Each row was made from one walk, in order. Every step used is in the known rows, and no mark comes twice. Write each row's walk.
Known rows
bezus, mebam, rizapib, gofup, meke: [ 3.12 -0.18 -1.63 -0.02  0.10  2.67 -0.08 -0.85  1.03 -0.02 -1.07  0.47
 -0.18 -0.54 -0.85  0.54  2.68 -0.87  0.08  1.08  2.45  0.54  1.55  0.26
  0.30 -1.19 -0.23  0.11 -1.31 -0.16  0.44  0.40]
nizag, meke, mebam, rizapib: [ 0.85  0.42  1.69 -0.09 -0.23  2.87 -3.01  1.25 -0.42  0.96  0.15  1.98
 -0.45 -0.42 -0.05 -0.80  3.74 -2.06  0.71  0.36 -4.88  0.27  0.36 -1.94
  0.05 -2.35  0.73 -1.23  0.19 -0.15  0.80  0.36]
meke, gofup: [ 2.69 -0.10 -0.12  0.47 -0.43 -0.04 -1.44 -1.65 -0.46  0.43  0.19 -0.15
  0.19 -0.35 -0.43  0.26 -0.21 -0.52 -0.21  3.59  2.48 -0.41  1.34  0.89
  0.31 -0.81 -0.68 -0.28  1.93 -0.34  0.11  1.14]
meke, gofup, bezus: [ 3.99 -0.07 -0.49  0.17  0.13  0.10 -0.78 -0.68 -0.45 -0.50  0.59 -0.04
  0.08 -0.51 -0.72  0.01  0.47 -0.45 -0.13  1.27  1.97 -1.43  1.52  1.12
  0.52 -0.47  0.06 -0.02  0.13  0.06 -1.48  0.09]
gofup, bezus, nizag, meke: [ 1.16  0.30  2.08 -0.45  0.26  1.01 -3.43  0.07  0.48 -1.50  0.12  0.60
 -1.02 -0.97 -0.28 -0.71 -0.36 -2.33  0.20 -1.80 -1.16 -0.19  0.98  0.24
  0.41 -1.85  0.98  0.44 -0.26  0.37  0.61  0.78]
bezus, mebam: [ 0.42 -0.20  0.02  0.11  0.57 -0.12 -0.78  1.53  0.60 -2.01 -0.38  0.09
 -0.39  0.11  0.49  1.03  0.23  0.25 -0.81  0.45  0.24  0.45  0.60  0.69
  0.10 -0.09  0.21  1.81  0.29  0.00  2.04  0.49]
rizapib, nizag, meke: [ 0.07  0.47  2.53  0.09  0.10  2.66 -2.62 -0.42  0.84  0.40 -1.05  0.13
 -0.87 -0.65 -0.86  0.51 -0.73 -3.70  0.68 -0.46 -1.23 -0.16  0.80 -0.09
  0.19 -1.50  0.02 -0.61  0.79  0.00  0.79  0.69]
meke, nizag: [ 0.46  0.27  1.60  0.69  0.32  4.13 -1.84  1.18  0.19  0.79  0.92 -0.06
  0.98 -0.44 -0.05  0.17 -0.96 -0.26 -0.68  1.83  1.99  0.54  0.61  0.01
  0.30 -0.87 -0.43 -0.46 -0.17 -0.37  0.64 -0.41]
nizag, meke, gofup, bezus, rizapib, zovaz: [ 1.96 -0.56  1.65  0.63 -0.53  1.88 -3.63 -0.46 -0.03 -1.51 -0.72 -5.27
 -0.71 -0.17 -0.58 -0.19  1.99 -2.55  0.04  2.80  0.46 -1.10  2.06  0.65
  0.94 -0.91  0.01  0.17  0.12  0.62  0.54 -0.34]
rizapib, nizag, meke, gofup: [ 2.74  0.23  1.67  0.53 -0.38  1.82 -3.30 -1.98  0.08  0.73 -0.54 -0.06
 -0.41 -0.78 -1.07  0.60 -0.74 -3.13  0.24  3.25  1.60 -0.57  1.94  0.87
  0.49 -1.87 -0.66 -0.68  2.45 -0.35  0.68  1.59]
mebam, rizapib: [ 0.21  0.08  0.07 -0.37 -0.70  3.92 -0.98 -0.31 -0.56  0.68 -0.44  0.93
  0.30  0.27  0.18 -0.34  4.00 -0.30  0.76 -0.29 -2.77 -0.15 -0.11 -0.76
 -0.23 -0.17  0.64 -0.52 -0.09 -0.38  0.16  0.37]
bezus, rizapib, nizag, meke, mebam: [ 1.00  0.38  2.86  0.72  0.54 -0.68 -4.46  2.18  0.71  0.19 -0.07  1.60
 -1.37 -0.79 -0.49 -0.55 -0.20 -3.09 -0.17  1.71 -2.98  0.40  1.31 -1.62
  0.42 -2.81 -0.27 -0.82  0.48  0.09  1.53 -0.17]
gofup, rizapib, nizag, meke, mebam: [ 1.71  0.42  2.69  0.49  0.82  0.44 -3.45  2.49  0.66  0.93 -0.24  1.44
 -1.27 -0.87 -0.65 -0.33  1.39 -2.89 -0.20  1.29 -2.91 -0.02  1.24 -1.47
  0.35 -2.73 -0.18 -1.11  0.19  0.23  0.91 -0.26]
gofup, rizapib, bezus, nizag, meke, mebam: [ 1.80  0.26  2.49  0.24  0.88 -0.19 -4.34  2.68  0.50  0.44  0.68  1.24
 -1.40 -0.97 -0.25 -1.25  2.06 -2.37 -0.58  0.25 -2.91  0.18  1.55 -1.41
  0.34 -2.95  0.05 -0.55  0.12  0.37  1.80 -0.19]
gofup, rizapib, nizag, meke, mebam, bezus: [ 1.45 -0.12  1.90  0.02  0.58  0.07 -3.18  1.66 -0.03 -1.22  1.33 -0.56
 -1.25 -0.44 -0.84 -0.35  2.39 -1.96  0.74  0.64 -4.81 -0.11 -0.53 -1.44
  0.08 -2.16 -0.65 -3.58  0.37 -0.19  3.80 -1.12]
mebam, rizapib, bezus: [ 0.25 -0.13 -0.03 -0.08 -0.10  4.53 -1.58 -0.15 -0.31  2.22  0.53 -0.58
  0.01  0.33 -0.26 -0.54  4.70 -1.76  0.42 -1.56 -1.97 -0.79  0.97 -0.48
 -0.31  0.12 -0.29 -0.62  0.54 -0.31  1.58 -0.29]
nizag, meke, mebam, bezus, rizapib, gofup: [ 1.89 -0.34 -0.14  0.45 -0.37  0.86 -4.65  0.03  0.01 -2.15  1.85  0.07
 -1.14 -0.23 -0.72 -0.04  1.74 -2.37  0.46  3.54 -3.21  2.67  1.43 -0.83
 -0.41 -1.09 -1.35 -1.28 -0.58 -0.46  3.03 -0.13]
rizapib, bezus: [ 0.10 -0.20 -0.11  0.16  0.38  1.80 -0.88  0.05  0.07  1.78  0.87 -1.22
 -0.18  0.16 -0.35 -0.24  1.91 -1.53 -0.08 -1.37 -0.02 -0.64  1.06  0.05
 -0.11  0.24 -0.72 -0.25  0.58 -0.08  1.43 -0.58]
nizag, meke, mebam: [ 0.95  0.43  2.36  0.39  0.70 -1.49 -2.92  2.25  0.29  0.42  0.91  1.48
 -1.11 -1.00 -0.31 -0.65 -0.39 -2.47 -0.02  0.93 -3.00  0.65  0.61 -1.61
  0.39 -3.11  0.18 -1.00  0.36  0.30  0.84 -0.07]
mebam, rizapib, bezus, nizag: [ 0.25 -0.20  0.59 -0.06  0.12  2.61 -3.52  0.35  0.32  0.19 -0.04  0.05
 -0.47  0.21  0.29 -1.67  3.35 -0.80 -0.76 -0.88 -1.31 -0.47  1.32 -0.09
 -0.16  0.12  0.15  0.71  0.39 -0.37  2.23  0.12]

Write each row's walk
[ 2.70  0.12  0.40  0.68  0.40  6.02 -1.93  0.73  0.98  0.52  0.13  0.31
  0.83 -0.81 -0.60  0.65  0.92 -0.84 -0.67  2.64  3.72  0.97  1.76  0.30
  0.49 -1.69 -0.54 -0.19 -1.07 -0.45  1.14 -0.07]  bezus, mebam, rizapib, gofup, meke, nizag
[ 2.85  0.04  1.48  0.27 -0.31  1.21 -4.18 -1.78 -0.10  0.24  0.39 -0.20
 -0.59 -0.90 -0.65 -0.32 -0.05 -2.67 -0.13  2.24  1.59 -0.41  2.21  1.01
  0.50 -2.03 -0.42 -0.12  2.36 -0.19  1.58  1.72]  rizapib, bezus, nizag, meke, gofup
[ 0.51 -0.27 -0.06  0.20  0.85  1.12 -1.38  1.53  0.61 -0.79  0.19 -0.72
 -0.53  0.26  0.25  0.87  1.57 -0.83 -0.87 -0.44  0.26 -0.02  1.32  0.71
  0.00  0.09 -0.32  1.60  0.70 -0.04  3.03  0.07]  rizapib, bezus, mebam
[ 1.19 -0.21  2.57  0.58  0.24  3.59 -3.46  1.50  0.13  0.12 -0.66 -4.14
 -0.76 -0.26 -0.45 -1.02  4.50 -3.12 -0.16  2.30 -3.38 -0.83  1.34 -1.04
  0.65 -1.61  0.82 -0.68 -0.09  0.39  0.43 -0.50]  gofup, bezus, nizag, meke, mebam, rizapib, zovaz
[ 2.08 -0.10  0.73  0.70 -0.29  1.64 -3.64 -0.43  0.67 -0.75 -1.73  0.15
 -0.53  0.20 -0.65  0.12  0.62 -1.59 -0.38  2.17  1.00 -1.21  2.12  0.62
  0.28  0.38 -0.81  0.36  0.35 -0.39  0.72 -0.23]  meke, gofup, bezus, rizapib, nizag
[ 0.52 -0.36  1.16  0.13  0.63 -2.08 -3.78  1.65  0.35 -2.38  1.12 -0.05
 -1.09 -0.17  0.18 -1.76  0.81  0.06 -0.79  1.01 -2.96  0.26 -0.14 -0.87
  0.03 -0.99 -0.19 -1.11  0.30 -0.39  3.56 -0.56]  meke, mebam, bezus, nizag
[ 0.14  0.08  2.31 -0.50  0.01  0.69 -3.90 -0.29  0.30 -2.03  0.70 -0.22
 -1.17 -0.75 -0.22 -0.70 -0.18 -2.29  0.63 -1.28 -2.64  0.32 -0.01 -0.18
  0.21 -2.02  0.45 -0.97  0.50  0.03  2.92  0.65]  mebam, bezus, nizag, meke
[ 0.53 -0.01  0.07 -0.25 -0.32  3.84 -1.49  0.74 -0.19 -0.75 -0.74  1.08
  0.06  0.37  0.52  0.34  4.14 -0.18  0.16  0.03 -2.59  0.13  0.34 -0.25
 -0.12 -0.23  0.78  0.74  0.11 -0.35  1.62  0.70]  bezus, mebam, rizapib
[ 2.15  0.11  0.47  0.49  0.92 -2.76 -0.65  1.97  0.84  0.77 -0.20  1.31
 -0.71 -0.91 -0.45 -0.74  0.03 -0.46 -0.63  1.06  0.77 -0.31  0.74 -1.29
  0.70 -2.70 -0.16 -0.78 -0.55  0.29  0.16 -0.79]  gofup, meke, mebam
[ 2.52  0.06  0.39  0.76  0.11  4.53 -2.37  0.18  0.94  0.33  0.34  0.12
  0.69 -0.85 -0.63  0.25 -0.32 -0.67 -0.61  2.69  4.56  0.96  1.83  0.33
  0.59 -1.60 -0.95 -0.32 -1.28 -0.36  0.91 -0.42]  bezus, rizapib, gofup, meke, nizag
[ 0.13  0.18  2.54  0.01 -0.36  2.26 -4.35 -0.64  0.67 -1.17 -0.66 -0.19
 -1.18 -0.46 -0.74  0.29 -0.15 -3.53  1.06 -0.36 -2.24 -0.11  0.69 -0.21
  0.17 -1.57 -0.26 -1.09  0.70 -0.12  2.64  0.37]  mebam, bezus, rizapib, nizag, meke
[ 0.30 -0.68  2.31  0.63 -0.29  0.75 -4.23  0.68  0.04 -2.00  0.08 -5.60
 -1.14 -0.01 -0.42 -0.56  2.30 -2.57  0.33  2.76 -2.63 -0.25  0.72 -0.66
  0.68 -1.40 -0.42 -1.39  0.23  0.38  3.02 -1.08]  nizag, meke, mebam, bezus, rizapib, zovaz
[ 2.84 -0.66  1.79  0.31 -0.12  3.72 -2.98 -0.30 -0.08 -0.67 -0.82 -6.10
 -0.65 -0.22 -0.75 -0.02  5.17 -1.94 -0.14  3.16  0.00 -1.40  1.56  0.73
  0.70 -0.95 -0.21 -1.18  0.54  0.55  1.59 -0.20]  mebam, bezus, nizag, meke, gofup, rizapib, zovaz
[ 2.07  0.12  0.25  0.44  0.04  3.68 -3.97  0.71  0.18  0.24  0.94  1.51
 -0.72 -0.40 -0.70 -0.51  3.75 -2.89  0.00  3.53 -4.03  2.49  1.78 -1.32
 -0.50 -1.34 -0.36 -0.69 -0.53 -0.60  0.92  0.69]  bezus, nizag, meke, mebam, rizapib, gofup
[ 1.68 -0.28 -0.32 -0.12 -0.72 -0.39 -2.78 -0.03 -0.19 -2.56 -0.01  0.54
 -0.42  0.12  0.21 -0.57  0.99  0.39  0.15 -0.53  0.15 -0.50  1.18  0.35
  0.32  0.14  0.14  1.02 -1.31  0.21  0.50 -0.60]  gofup, bezus, rizapib
[ 1.99 -0.37 -0.04  0.23  0.71 -1.81 -1.62  1.07  0.21 -1.35  1.82 -0.66
 -0.94 -0.49 -0.95 -0.52  1.34 -0.88  0.41  1.68 -2.48  0.50 -0.50 -1.41
  0.12 -2.08 -1.03 -3.36 -0.26 -0.38  3.30 -1.40]  rizapib, gofup, meke, mebam, bezus
[ 1.91 -0.18 -0.31 -0.01  0.90  0.01 -0.61  1.83  0.46 -2.58 -0.15  0.17
 -0.45 -0.01  0.20  0.93  0.69  0.17 -0.80 -0.34  0.41 -0.31  1.03  1.03
  0.28 -0.06  0.59  1.90 -0.59  0.20  0.90 -0.01]  gofup, bezus, mebam
[ 4.17 -0.19 -0.55 -0.24 -0.49  2.68 -0.86 -0.73 -0.61  0.46 -0.72 -0.11
  0.18 -0.20 -0.35  0.44  4.90  0.79 -0.10  1.69  2.07 -1.18  1.60  1.06
  0.25 -0.29 -0.36 -0.22  0.11  0.26 -0.19  0.46]  meke, gofup, rizapib
[ 0.94  0.47  2.86  0.73  0.87 -0.52 -3.51  2.31  0.76  0.84  0.03  1.44
 -1.27 -0.88 -0.63 -0.39 -0.37 -3.29 -0.20  1.54 -2.95  0.30  1.02 -1.65
  0.32 -2.85 -0.19 -1.13  0.64  0.07  0.97 -0.15]  rizapib, nizag, meke, mebam
[ 1.63 -0.36 -0.29 -0.06  0.80  2.48 -1.30  1.76  0.43 -0.69 -0.26 -0.71
 -0.51  0.25  0.25  1.02  4.02 -0.24 -0.88 -0.86  0.42 -0.49  1.67  0.95
  0.02  0.24 -0.27  1.62  0.06  0.23  2.93 -0.06]  gofup, rizapib, bezus, mebam
[ 0.63 -0.39  1.14  0.03 -0.69 -1.59 -4.90  0.62 -0.30 -3.09  1.20  0.13
 -1.20 -0.08  0.13 -0.89  1.01 -0.76  0.75  0.68 -3.50  0.58  0.04 -1.08
  0.18 -1.65 -0.59 -1.55  0.01 -0.10  4.24 -0.77]  nizag, meke, mebam, bezus, rizapib
[ 1.21  0.25  1.28  0.68  0.35  3.35 -2.20  0.90  0.97  1.70 -2.16  1.17
 -0.47  0.02 -0.80 -0.21  2.83 -2.07 -0.18  1.62 -1.49 -0.93  1.13 -1.08
  0.11 -0.86 -0.32 -0.97  0.28 -0.54  0.56 -0.35]  gofup, meke, mebam, rizapib, nizag
[ 0.41 -0.23  1.35  0.75 -0.10  0.51 -4.18  0.73  0.72 -1.22 -0.97 -0.13
 -1.00  0.38 -0.50 -0.24  0.85 -1.53 -0.10  2.13 -2.05 -0.37  0.79 -0.69
  0.01 -0.10 -1.17 -1.20  0.51 -0.58  3.13 -0.96]  meke, mebam, bezus, rizapib, nizag
[ 3.24 -0.05 -1.18  0.00  0.21  3.36 -0.99  0.13 -0.26 -0.46  0.90  0.50
 -0.10 -0.22 -0.90 -0.02  3.36 -1.36  0.31  0.87 -1.57  0.39  1.47  0.03
 -0.26  0.21  0.19 -0.27 -1.77 -0.18 -1.49 -0.30]  mebam, rizapib, gofup, bezus
[ 1.84 -0.11 -1.15  0.30 -0.08  4.53 -2.12  0.21  0.07 -0.49  0.47  0.70
 -0.20  0.15 -0.44  0.78  4.02 -1.67 -0.03  3.20 -2.44  2.38  1.56 -0.27
 -0.67  0.12 -0.43  0.32 -0.56 -0.68  1.10  0.80]  bezus, mebam, rizapib, gofup
[ 0.65 -0.11  1.69  0.02  0.50 -1.58 -2.82  1.42 -0.24 -1.59  2.25 -0.55
 -1.11 -0.55 -0.59 -0.58  0.66 -1.73  0.84  0.52 -4.98  0.40 -1.05 -1.63
  0.05 -2.48 -0.47 -3.46  0.63 -0.21  3.77 -0.93]  nizag, meke, mebam, bezus
[ 1.75  0.20  0.94  0.55  0.43  3.82 -0.84  0.46  0.90  0.94 -0.01 -0.06
  0.97 -0.85 -0.41  0.18 -1.03 -0.03 -0.56  1.00  4.90 -0.20  0.93  0.33
  0.82 -1.75 -0.37 -0.55 -0.81 -0.14  0.37 -0.51]  gofup, meke, nizag
[ 3.11 -0.09 -1.27  0.18  0.53  1.46 -0.52  0.27  0.06 -0.76  1.15  0.03
 -0.20 -0.34 -0.96  0.19  1.39 -1.19 -0.06  1.00 -0.23  0.44  1.55  0.41
 -0.12  0.29 -0.13 -0.01 -1.72  0.00 -1.59 -0.48]  rizapib, gofup, bezus
